Each row was made from one small tree. Brackets hold a mark, then the marks that hang from it, in alphabetical order. Every link used is in the known rows. Write each row's tree.
(in the rows, 128 means zero)
Known rows
(ropo (lilit (somez dusu))): [140  87 140 148 148  94 112 111 124  85 153 173  68 143 156 152]
(fikod kuze pupom): [124 137 169 130 119  72  89 123  90  77 174 124 110 154 150 178]
(kuze (fikod pupom)): [179 174 149 125 117  90  82 136  87  61 168 148 124 149 158 165]
(somez (dusu (pupom (fikod kuze)))): [149 121 143 107 155  76  97 135  86  76 141 128 118 178 156 153]
(somez dusu): [153  83 147 123 153  80 103 115 111  73 145 147  74 179 161 167]
(dusu pega (somez lilit)): [142 106 111 116 147 124 125  84 141  76 164 151  95 155 167 156]
(ropo (lilit (somez (dusu pega (pupom (fikod kuze)))))): [125 115 127 121 168  83 106 103 117  81 162 143 116 140 145 141]
(somez (dusu pega (pupom (fikod kuze)))): [138 115 132  94 176  65  96 108 107  66 158 114 128 174 151 150]
(dusu pega somez): [153 107 135 117 139  98 127 105 149  67 182 133 104 160 163 172]
(lilit ropo (somez (dusu pega (pupom fikod)))): [139 145 164 113 158  69 113 119 144  69 156 154 119 135 168 172]
(lilit (somez dusu)): [146  92 156 135 147  66 131 120 135  77 151 169  79 160 168 164]
(pega (dusu pupom somez)): [159 124 149 130 118  89 124 158 120  72 168 127  97 179 164 133]
(dusu pupom (somez (lilit ropo))): [148 152 140 134 116 137 120 146 131  80 154 164 107 144 182 159]
(dusu pega pupom (somez (lilit ropo))): [137 147 129 120 139 127 118 113 155  69 170 147 119 140 174 155]
(pega dusu): [152 103 153 115 130  85  93 119  96  76 157 121  60 170 148 165]
(pupom (fikod kuze)): [152 131 146  95 136  98  88 119  70  89 148 117 102 156 147 200]
(ropo (lilit (somez (dusu pega (pupom fikod))))): [151 114 120 131 166  89 106 111 123  76 160 165 109 131 154 138]
(pega (dusu (pupom (fikod kuze)) (somez (lilit ropo)))): [123 160 148 105 125 122 108 140  84  95 137 119 106 171 162 143]

Write each row's tree
[162 127 130 122 139  91 129 131 157  56 192 133 130 154 166 151]
(dusu pega pupom somez)
[149 150 118 116 128 129 122 142  90  91 144 142 133 158 168 146]
(dusu (pupom (fikod kuze)) (somez lilit))
[128 124 152 120 121 128 113 118 109  91 141 140  62 172 166 156]
(pega (dusu (somez (lilit ropo))))
[111 139 132  91 177 106  84  87 100  79 133 131 116 158 158 156]
(somez (dusu pega (pupom (fikod kuze))) (lilit ropo))
[179 145 122 110 143  99 121 135 130  64 178 133 146 149 164 155]
(dusu pega (pupom fikod) somez)
[137 136 124 100 176 113  84  93 108  75 129 151 110 149 167 153]
(somez (dusu pega (pupom fikod)) (lilit ropo))
[153 165 121 108 143 136 110 117 126  76 155 149 134 135 174 159]
(dusu pega (pupom fikod) (somez (lilit ropo)))
[129 119 185 131 139  77 118 121 143  80 147 165  74 148 170 189]
(lilit ropo (somez dusu))
[131 122 142 109 168  53 124 113 130  70 163 134 130 157 157 150]
(lilit (somez (dusu pega (pupom (fikod kuze)))))
[140 132 147 128 120 145 117 119 122  90 142 164  78 150 177 181]
(dusu (somez (lilit ropo)))
[126 115 106  95 184  96  94  86  93  78 137 133 121 167 156 133]
(somez (dusu pega (pupom (fikod kuze))) lilit)
[190 150 133 125 120 110 123 167 107  76 159 149 133 154 172 160]
(dusu (pupom fikod) somez)
[137 141 147 126 119 122 115 141 116  82 150 140  85 166 170 137]
(pega (dusu pupom (somez (lilit ropo))))
[151  97 131 114 171  65 104 109 138  53 169 134 110 168 159 142]
(somez (dusu pega pupom))
[133 123 142 125 152 114  93 119 113  79 129 165  86 158 175 151]
(somez (dusu pupom) (lilit ropo))
[115 102 138 106 174 112  88  64 125  78 135 151  72 156 165 167]
(somez (dusu pega) (lilit ropo))
[114 147 171 104 159  62 113 114 139  73 159 132 125 144 161 176]
(lilit ropo (somez (dusu pega (pupom (fikod kuze)))))
[129 126 136 115 141 133 116  86 145  78 162 148  91 145 171 177]
(dusu pega (somez (lilit ropo)))
[139  99 125 142 164  82 113 105 147  70 172 165  97 135 154 134]
(ropo (lilit (somez (dusu pega pupom))))
[149 146 129 100 144  92 122 129 121  69 181 109 153 158 157 158]
(dusu pega (pupom (fikod kuze)) somez)
[124 107 147 119 154 121  91  95 105  86 121 164  61 161 171 171]
(somez dusu (lilit ropo))
[137 134 180 135 136  71 120 144 149  72 155 165  97 143 175 170]
(lilit ropo (somez (dusu pupom)))
[137  88 145 123 165  57 128  94 154  68 165 157  90 156 161 160]
(lilit (somez (dusu pega)))
[150 125 106 122 146 119 129 112 148  66 174 152 124 150 171 134]
(dusu pega pupom (somez lilit))
